What can hang from each mark
q976: q850
q850: q324 q475
q475: q328 q853
q328: q60 q276 q850 q853 q976 q990
q990: q976
q276: q475
q324: q328

Every row comes from one small tree of marks. Brackets hold a mark, then the marks that hang from it, in the order of their numbers. Every link used is in the known rows. Which tree was each row made from?
In the rows, zero is written as 128.
Known rows
{q976 {q850 q324 {q475 {q328 q853 q990}}}}: [124 132 155 152  94 175 134 140 137 112 134 142 144 129 122 145 100 161
 158 130 153]
{q990 {q976 q850}}: [167 147 144 128 101 135 187 145 113 169 156 119 119 124 119 149 174 124
 116 120 176]
{q475 q328 q853}: [ 81 116  69 122 132  74 167 109  98  89 107 132 123 192 183 165 144 132
 144  94 118]
{q990 {q976 {q850 q324}}}: [167 148 150 128  83 149 181 156 107 186 148 133 140 147 108 152 153 128
 119 121 200]
{q976 {q850 q475}}: [130 119 156 171 145 134 139 139 142 109 119 140 122 108 144 151 141 147
 176 137 133]
{q328 q60 q853 q976}: [113 128 125  78 159 116 116 132 109 158 158 114  66 109  91  61 163  83
 148 138  78]
{q990 {q976 {q850 {q324 {q328 q853}} q475}}}: [147 155 156 135  78 165 166 134 120 137 176 139 150 121 108 148 154 138
 108 127 179]
{q475 q328}: [141 132  98 101 120  84 150 117 117 124  80 126 107 154 157 170 119 122
 119 118 122]
{q976 {q850 {q324 {q328 q60}} q475}}: [133 123 142 152 109 145 120 152 128 114 126 159 172 140 136 149  98 135
 181 132 165]
{q850 q324 {q475 {q328 q853 q990}}}: [114 130 149 135 106 147 100 121 151  93 124 138 142 136 123 142  86 154
 103 141 141]
{q328 q60 {q850 q324} q853 q990}: [ 69 140 159  75 120 163 117 172 118 185 149 120  93 140  93  49 115 117
 171 163 102]
{q850 q324}: [126 120 145 120 117 112 122 156 106 196  61 174 135 194 129 159 100 123
 144 135 171]
{q328 q60 q853 q990}: [115 133 116  64 153 118 105 113 120 145 159  94  65  98 111  69 151  75
 127 134  69]
{q976 {q850 q324 {q475 {q328 q276} q853}}}: [127 123 133 169 111 146 138 126 136  95 117 156 177 152 140 162 113 153
 177 120 160]
{q976 {q850 {q324 {q328 q60}}}}: [133 126 127 123  92 142 141 160 101 164 108 164 159 168 134 150  97 121
 186 119 173]
{q850 {q475 {q328 q60 q853 q990}}}: [130 132 119 117 153 105 103 102 159  54 145 101 108  88 139 122 132 120
 114 142  88]
{q976 {q850 {q324 {q328 q276}} {q475 q853}}}: [109 116 137 172 112 150 130 125 135  97 127 171 184 149 150 156 110 146
 172 119 157]
{q976 {q850 q324}}: [132 124 152 142 102 150 149 163 106 184  89 166 138 170 127 157 110 140
 186 125 175]
{q276 {q475 q328 q853}}: [ 95 130  98 174 170  85 130 147  80 101  83 130 126 161 150 177 167 180
 146 114 134]
{q850 q324 {q475 {q328 q976}}}: [133 114 143 152 116 131 106 146 151 102 116 141 159 152 128 144  78 155
 112 141 166]
{q276 q475}: [126 131 142 173 185  92 109 162  94 153  60 138 105 130 127 168 165 167
 142 140 136]
{q850 q324 {q475 q328}}: [137 126 140 146 116 116 101 136 145  98  90 154 163 158 136 170  84 149
 127 143 165]
{q324 {q328 q276 {q850 q475} q853}}: [ 84 143 151 118 125 133 124  75 154  92 111 169 129  97 145 130 133 126
 118 152  60]

Write each row's tree
[195  90  96  96 176 109  92 113 184 154 178  54 111  71 111  34 115  55
  68 123  91]  {q328 q60 q276 q976 q990}
[124 108  80  82 129  91 114 125 125 120 149 108 124 127 170 107  98  77
 100 113 109]  {q324 {q328 q60 q990}}
[130 141 118  85  95 143 138  55 146 121 166 122 120  84 136 116 134  94
  33 113  83]  {q324 {q328 q276 q853 {q990 q976}}}
[122 117 110 109  90 137 158 125 127 131 178 110 127 118 163 122 110 117
  64 104 136]  {q324 {q328 {q990 {q976 q850}}}}
[156 110 147 137 194 109  97 143 194 117 144 103 135  79 105  52 137  98
 153 175  89]  {q328 q60 q276 {q850 q475} q976}
[111 105  70 131 139  91 157  86 132  91 130 115 134 160 163 130 139 121
 104  92 103]  {q475 {q328 q276 q976} q853}
[102 113 150 180 125 149 136 153 125 117 120 165 160 160 142 153 124 158
 195 126 169]  {q976 {q850 q324 {q475 q853}}}
[179 136  87 131 211  51  81 103 121 120  73 127 153 119 120 138 179  81
 162 132 105]  {q328 q60 {q276 {q475 q853}}}
[127 138 115 148 164 104 113 180 104 128  99  96 115 126 125 134 136 169
 143 142 131]  {q276 {q475 {q328 q60 q850 q990}}}
[116 122  66 121 139  71 154  69 123  83  94 134 143 170 174 166 146 113
 125  96 102]  {q475 {q328 q276} q853}
[ 91 120 142 106  86 146 125 139 102 175 111 174 136 177 124 128  87 127
 113 124 147]  {q850 {q324 {q328 q853 q976}}}
[ 82  95 112 148 120 132 147 132 127  98 168 137 134 131 170 117 112 135
 118 107 121]  {q324 {q328 {q976 {q850 {q475 q853}}}}}
[ 75 126 145 102  82 179 158 153 131 155 159 103  86 141 115  79  88 167
  97 134 110]  {q475 {q328 {q850 q324} q853 q976 q990}}
[131 121 166 169 119 153 128 156 134 134 107 161 152 141 129 156 111 153
 182 138 170]  {q976 {q850 q324 q475}}
[193 170 121  93 159 131  93  81 139 136 173  73 112  43  62  80 194  83
  67 136  85]  {q328 q60 {q276 q475} q853 {q990 q976}}
[167 146  91  70 129 103 124  78 136 114 125 106 108 105 105 108 136  81
 109 123  75]  {q475 {q328 q60 q276 q853 q976}}
[131 116 139 151 107 155 118 154 136 114 144 143 168 132 137 133  89 135
 165 128 164]  {q976 {q850 {q324 {q328 q60 q990}} q475}}
[166 151 119  98 184 119  68  77 141 130 130  92 101  54  81  83 171  84
 104 141  56]  {q328 q60 {q276 q475} q853 q990}
[129 155 128 146 138 129 130 139  97 126 119 100  99 107 110 151 161 178
  88 127 126]  {q276 {q475 {q328 q853 {q990 q976}}}}
[199 128 137 122 107 156 143  96 172 170 162  93 140  89 112 111 128 101
  48 116 145]  {q328 q276 {q990 {q976 {q850 q324}}}}
[119 156 129 149 154 108 119 136  86 123  72 132  99 125 116 174 163 178
 131 134 115]  {q276 {q475 {q328 q853}}}
[ 80 104 178 144 109 225 133 142 152 147 219  97  79  82  93  45 112 163
  94 127 105]  {q328 q853 {q976 {q850 q324 q475}} q990}
